Every row comes from one small tree of marks. The marks that hang from a mark follow it in brackets, in the order of their numbers. Every link used is in the known rows. Which tree was each row made from?
Known rows:
K_587(K_89 K_138): [ 2.78  1.05  0.83  1.04  5.45 -4.59 -1.51 -3.76 -1.34  2.94 -0.85  1.78
  4.05  2.99  5.40  2.99  0.32 -0.13  2.74 -0.31 -0.38 -1.16]
K_526(K_264): [ 1.13 -0.45  1.33  0.74  0.66 -1.67 -3.18 -3.38 -2.07  0.73  0.18 -3.41
  4.28 -0.83  2.67  0.98 -2.50  0.77  0.01 -0.67 -1.47 -1.39]
K_759(K_526(K_89)): [ 0.47 -1.51  0.06 -3.50  2.46 -0.23 -2.11 -0.39 -0.67  0.32 -2.47  0.09
 -0.23  3.40 -0.64  2.48 -2.64 -2.23 -1.48  1.55  1.19 -1.62]
K_694(K_526(K_89 K_942)): [ 2.06  3.98 -0.01 -0.50  0.72  1.46  3.33 -0.04 -2.18  2.92  1.04  0.01
 -0.18  1.03  0.40  3.16  0.30 -0.92 -0.27 -0.31  0.79 -1.30]
K_942(K_526(K_264)): [ 1.09 -0.63  1.06  1.83  0.89 -0.28 -4.12 -2.11 -0.17  2.84  2.06 -2.64
  4.17 -0.90  0.88  1.49  0.87 -0.21 -0.29  0.34 -1.34 -0.87]
K_264(K_526): [-0.36 -0.22  1.08  0.19  3.64 -1.59 -5.12 -2.78 -0.99 -1.56 -1.45 -0.82
  0.24  2.64  2.95  2.21 -0.36  0.02  0.15  0.15 -0.20 -0.61]
K_917(K_526(K_89 K_942)): [-0.99  1.29  1.89 -1.30 -1.46  2.51  0.74  1.22  0.07 -0.10  1.58 -0.92
 -2.66  0.29  2.06  3.33  0.74  0.77 -0.11 -0.03  2.53 -1.40]
K_264(K_526(K_89(K_587) K_694 K_942)): [-0.11  0.84  0.75 -0.85 -0.84 -1.13  0.42  0.02  0.14 -3.94  0.26  3.53
 -5.46  0.77 -0.65 -4.24 -0.84  3.07 -2.25 -0.13  2.24  1.91]
K_264(K_526(K_89 K_942)): [-0.55  0.10  1.36 -1.20  2.20 -0.19  2.10 -0.47 -0.49 -3.06 -0.59  1.63
 -4.84  1.08  1.85  1.13  0.06  2.09 -0.59  0.42  2.07  0.11]
K_694(K_526(K_264 K_942)): [ 2.89  2.25  0.92  1.27 -0.98 -0.22  3.65 -1.93 -1.58  2.54  2.30 -2.92
  3.49 -2.48  0.51  0.70 -0.91 -1.08  0.67 -1.07 -1.17 -2.88]
K_759(K_526): [ 1.02 -1.22 -0.33 -2.26  2.20 -1.48 -4.85 -2.64 -0.40  1.91 -0.94 -2.05
  3.44  1.49  0.27  2.29 -3.76 -3.38  0.12  1.10  0.20 -2.50]
K_526(K_138 K_694 K_942): [-0.86  2.09 -2.31  0.04 -0.25  0.26  0.48 -1.04 -0.57  0.72  3.22  0.23
  1.14 -4.60 -1.22 -0.69 -1.82  1.60  1.69 -0.18  0.83  2.09]
K_694(K_526): [ 2.38  3.68 -0.34  1.13  2.24  0.18 -3.94 -2.31 -2.67  4.31  0.20 -2.69
  5.05  2.39  1.75  4.17  0.18 -3.46  0.55 -0.78 -1.73 -1.83]
K_526(K_89(K_587) K_138 K_264 K_942): [-1.36 -0.08 -0.98  2.74 -4.65 -0.29  4.37  0.06  2.22 -0.57 -1.45  1.22
  0.51 -3.69  1.41 -4.29  0.46  1.47  1.29 -0.71 -1.70  0.67]
K_759(K_526(K_89(K_587) K_264 K_942)): [ 0.91 -2.37  0.49 -1.17 -3.56 -1.85  3.52 -0.57  1.90 -0.76 -1.18  0.40
 -0.51 -1.29 -1.19 -4.50 -3.27 -0.91 -1.26  0.76  0.66 -2.24]
K_264(K_526(K_89(K_587(K_138)) K_694)): [ 1.50 -0.64  2.44  0.80  2.84 -1.98 -0.32  0.77  0.58 -3.11 -1.34  3.43
 -3.78  3.56  1.53 -1.71  1.86  0.99 -0.14 -2.23  0.57 -0.42]
K_917(K_526): [-0.34  0.84  1.76 -0.07 -0.10  0.91 -6.44 -1.06 -0.19  1.60  0.76 -3.55
  2.20  1.94  3.60  4.60  0.53 -1.36  0.65 -0.82  0.42 -2.38]
K_759(K_526(K_138 K_264 K_694)): [-0.56 -3.93 -1.23 -2.08 -0.51 -1.13  0.69  1.51  0.86 -1.19 -0.21 -1.45
  1.95 -2.11 -4.50 -2.78 -2.60 -1.34  0.89  0.76 -0.80 -0.26]
K_264(K_526(K_694)): [ 0.24 -0.21  1.12 -1.53  3.53 -1.77 -4.74 -1.67 -2.15 -2.92  0.72 -0.07
 -1.59  1.93  0.03  0.56 -1.80  1.45 -1.44 -0.20  1.19  1.00]
K_942(K_526): [ 0.73  1.74 -0.13  1.83  2.69  0.40 -6.93 -2.97 -0.15  4.53  2.01 -1.60
  3.87  1.06  1.83  3.71  0.66 -1.35 -0.33  1.14 -0.19 -0.02]
K_526(K_89(K_587)): [ 0.39  2.36 -0.20  0.98 -0.53 -0.87 -5.19 -2.56 -0.79  1.26 -2.71  0.60
  1.65  2.69  3.70 -0.02 -0.68  0.26 -1.35 -0.21 -0.76  0.51]
K_759(K_526(K_694)): [ 1.59 -1.58 -0.45 -3.69  2.14 -1.73 -4.41 -1.45 -1.49  0.49  0.87 -1.18
  1.79  0.75 -2.97  0.47 -4.76 -1.79 -1.65  1.19  1.60 -0.71]
K_526(K_942): [ 1.02  2.36  0.03  0.05  0.40 -0.94 -1.54 -4.33 -1.72  2.70  2.48 -1.47
  2.71 -2.70  3.04  2.37 -3.29  0.95  0.53 -0.10  0.68 -0.98]
K_917(K_526(K_89 K_138 K_264 K_942)): [-2.86 -1.88  1.22  0.70 -4.07  3.02  6.04  3.76  2.60 -2.09  0.52 -1.42
 -2.46 -2.59  0.75  0.23  3.15  0.83  2.32 -0.71 -0.05 -0.92]
K_264(K_526(K_89(K_587))): [-1.01  0.22  0.75  1.14  0.66 -1.40 -4.21 -1.12  0.38 -2.52 -4.13  2.00
 -2.39  4.77  3.18 -1.08  1.49  0.36 -1.51 -0.07 -0.56  0.40]

Write each row's tree:
[-0.17 -0.07  0.95 -0.37  0.84 -1.96 -3.86  0.03 -0.79 -3.68 -2.08  2.65
 -4.04  3.98  0.54 -2.77  0.22  1.97 -2.82 -0.56  0.77  2.08]
K_264(K_526(K_89(K_587) K_694))
[ 0.74  1.59 -1.05  2.70 -2.17  1.05  5.58 -0.04  0.15  2.65  0.73 -2.20
  3.72 -4.11 -0.32 -0.43  1.59 -2.38  3.67 -1.43 -2.46 -1.77]
K_694(K_526(K_138 K_264 K_942))
[-1.20 -1.16 -0.65  3.61 -0.20  0.95 -2.08 -0.10  2.27  2.70  1.05 -2.03
  4.18 -1.76  0.26  0.49  2.70 -1.01  1.80  0.61 -2.56  0.39]
K_942(K_526(K_138 K_264))
[ 0.99 -0.28 -1.00 -3.52 -1.89 -1.63  0.94 -0.16  0.77 -0.58  0.50  2.44
 -2.15 -0.22 -3.59 -4.32 -4.17 -0.09 -2.63  0.86  2.83  0.15]
K_759(K_526(K_89(K_587) K_694 K_942))
[ 0.80  1.08 -0.23 -1.17  2.50  1.11 -4.01  0.77 -1.45  1.49  2.51  1.50
 -1.15  2.23 -2.12  2.65  0.78  1.63 -3.23  1.05  1.66  2.49]
K_942(K_526(K_89 K_694))
[-1.40 -0.66 -1.27  4.06 -2.90  1.24 -0.99  1.50  3.51  1.35 -1.86  0.98
  1.36  0.19  0.38 -2.79  4.45 -0.74  0.57  0.36 -3.18  1.34]
K_942(K_526(K_89(K_587) K_138 K_264))
[-0.61 -1.20  3.08 -0.81 -2.84  1.93  3.77  2.01  0.48 -1.83  1.74 -1.77
 -2.72 -1.40  1.37  1.05  0.37  1.81 -0.36 -0.71  1.82 -2.11]
K_917(K_526(K_89 K_264 K_942))
[ 0.35  1.07 -0.79  2.98 -0.46  0.60  1.09  0.39 -0.53  2.14 -1.14 -2.92
  4.93 -0.77  0.35  0.70  1.95 -3.14  3.00 -1.43 -4.14 -1.08]
K_694(K_526(K_138 K_264))
[ 0.50  2.81 -0.31  0.69 -2.15 -0.83 -0.70 -2.65 -0.27  1.40 -0.45  1.49
  0.13 -0.62  3.14 -1.29 -1.74  1.13 -1.04  0.36  0.42  0.31]
K_526(K_89(K_587) K_942)
[-1.96 -1.32  0.65  0.27 -4.20  1.52  3.42  2.55  1.66 -1.99  3.91 -2.03
 -0.67 -4.88 -1.80 -1.90  1.12  1.58  2.21 -1.40  0.58 -0.47]
K_917(K_526(K_138 K_264 K_694 K_942))
[-2.91 -0.92 -0.08  0.42  2.29  0.33 -0.87  1.61  0.88 -3.21 -3.95  1.72
 -3.44  3.02  1.76  1.65  3.18  0.04  1.56  0.44 -0.91  1.60]
K_264(K_526(K_89 K_138))
[ 0.22 -0.12  1.26 -2.80  2.05 -0.51  2.16  0.61 -1.47 -4.36  1.32  2.57
 -6.45  0.36 -1.18 -0.23 -1.12  3.52 -2.49  0.67  3.70  1.83]
K_264(K_526(K_89 K_694 K_942))
[ 1.95 -1.69  0.98 -0.27  1.86 -1.90 -0.49 -0.66  2.07  1.82 -3.08  1.14
  1.25  2.95  1.67 -0.77 -0.83 -3.68  1.10 -0.47 -0.14 -3.97]
K_759(K_526(K_89(K_587(K_138))))
[-1.20 -1.67 -0.45 -0.54 -0.59 -0.01  2.09  2.18 -1.06 -2.62 -0.57  0.57
 -1.02 -1.30 -1.74 -0.95 -0.27  2.47 -0.51 -0.50 -0.74  2.45]
K_526(K_89 K_138 K_264 K_694)
[ 1.24 -3.91  0.97 -4.67  1.11 -1.32  1.47  1.82 -1.48 -2.77 -0.74 -0.39
 -1.88  0.89 -4.55 -1.43 -4.11  0.76 -2.74  0.85  1.66 -0.68]
K_759(K_526(K_89 K_264 K_694))
[-1.26 -1.03 -2.33 -1.19 -0.17 -0.25  1.43 -1.15  2.12  1.68  0.10 -0.59
  2.32 -3.18 -1.18 -0.26 -2.03 -3.28  2.84  1.49  0.34 -1.54]
K_759(K_526(K_138 K_942))
[-1.00 -0.82 -0.77 -0.66 -1.81  0.54  6.59  2.02 -0.67 -2.49  1.81  1.02
 -2.62 -4.49 -2.50 -2.55 -0.87  4.05  0.27 -0.18  0.68  2.15]
K_526(K_89 K_138 K_264 K_694 K_942)
[-1.05  1.24 -2.53  1.23  1.61  1.37 -4.80  0.03  0.73  2.88  2.69  0.15
  2.13 -1.00 -2.08  0.77  2.21 -0.54  0.67  0.45 -0.48  2.78]
K_942(K_526(K_138 K_694))
[ 0.00  0.54 -0.22  1.54 -0.68  1.70  3.73  2.64 -0.53  0.73 -2.58 -1.15
  1.33  1.25 -0.38  1.49  3.17 -1.89  1.80 -1.04 -3.38 -0.42]
K_694(K_526(K_89 K_138 K_264))
[ 1.26 -1.08  1.06 -0.67  0.94  0.88 -1.08  1.82 -0.78 -0.23  2.67  0.04
 -1.21  0.84 -2.85  0.45  0.49  2.61 -3.21  0.37  0.81  1.65]
K_942(K_526(K_89 K_264 K_694))
[-1.09 -1.72 -0.89  0.90 -0.13  1.91  0.74  3.47  0.93 -0.43  1.48  0.86
 -1.29 -0.47 -3.57 -0.90  3.08  1.89 -0.41  0.28 -0.59  2.87]
K_942(K_526(K_89 K_138 K_264 K_694))
[-2.49 -1.23 -0.36 -1.38  2.34  0.53 -0.27  2.73 -0.04 -4.69 -2.14  2.45
 -5.08  2.48 -1.53 -0.15  2.19  1.91  0.00  0.38  0.44  3.14]
K_264(K_526(K_89 K_138 K_694))
[ 1.34 -3.27  0.81 -4.93 -0.77 -0.92  5.72  1.49 -0.98 -2.63  2.00  0.46
 -3.07 -2.05 -5.08 -2.63 -4.80  1.39 -2.98  1.12  3.08 -0.85]
K_759(K_526(K_89 K_264 K_694 K_942))
[ 0.01  1.28 -0.58  1.56 -2.02  1.84  8.33  2.51  0.16  0.68 -0.17 -0.10
 -0.06 -2.01 -1.25 -0.14  2.84 -1.10  2.34 -0.76 -2.03 -0.64]
K_694(K_526(K_89 K_138 K_264 K_942))
[-0.60 -1.04 -1.30  1.89 -0.22  0.79 -1.77  0.85  0.88  1.17  2.77 -1.11
  2.35 -2.79 -2.93 -1.28  1.93  0.76  0.49 -0.19 -1.27  1.95]
K_942(K_526(K_138 K_264 K_694))
[-2.70 -0.08 -0.76  1.36  0.65 -0.40  1.27 -0.88  1.62 -1.45 -0.20  0.50
 -1.42 -2.24  1.60 -0.30  1.41  0.02  3.26  0.18 -0.25  0.32]
K_264(K_526(K_138 K_942))
[ 1.89  4.15 -0.41  1.86 -0.55  0.36 -2.82 -0.85 -1.09  3.17 -2.82  0.24
  2.46  4.53  2.15  0.67  1.62 -2.95 -0.93 -0.85 -1.97 -0.52]
K_694(K_526(K_89(K_587)))
[-1.55 -1.62 -0.77  2.36 -0.13  2.12  0.73  2.30  1.90  0.93 -0.43  0.27
  0.69 -0.33 -0.46  0.68  4.20  0.10  0.74  0.62 -1.93  1.25]
K_942(K_526(K_89 K_138 K_264))
[ 2.27  4.74 -0.59  1.57 -2.05  0.74  1.61 -1.18 -0.64  3.03 -0.39  1.14
  1.17  1.31  1.30 -0.25  0.83 -1.69 -0.43 -0.72 -0.27 -0.68]
K_694(K_526(K_89(K_587) K_942))
[-2.80  0.46 -0.29 -1.62 -2.56  3.33  3.31  4.44  1.47 -1.94  2.32  0.85
 -4.42 -1.58 -1.90  0.56  2.11  1.47  0.69 -0.40  2.52  1.40]
K_917(K_526(K_89 K_138 K_694 K_942))
[ 0.43 -0.99 -0.70 -1.26 -0.75 -1.61 -4.04 -0.93  0.81  0.88 -3.78  0.67
  0.77  3.92  0.43 -1.13 -2.21 -2.87 -1.75  1.29 -0.05 -1.58]
K_759(K_526(K_89(K_587)))
[ 1.01 -3.21  1.16 -3.31 -0.76 -0.68  5.32  0.16  0.17 -1.53 -0.07 -0.36
 -1.53 -1.80 -1.94 -0.99 -3.85 -0.05 -1.01  1.55  1.47 -2.60]
K_759(K_526(K_89 K_264 K_942))
[-1.23  1.78 -2.03 -1.27 -0.47  1.05  3.09  1.22 -0.94 -0.73  1.56  2.03
 -2.63 -2.86 -1.78 -0.18 -0.73  2.90  0.29  0.51  1.69  3.05]
K_526(K_89 K_138 K_694 K_942)
[-1.80  1.58 -1.99  2.40 -1.61  0.13 -3.24 -0.26  1.16  0.78 -3.93  1.34
  1.90  1.30  2.80 -0.97  1.68 -0.78  1.33  0.04 -2.46  1.75]
K_526(K_89(K_587) K_138)
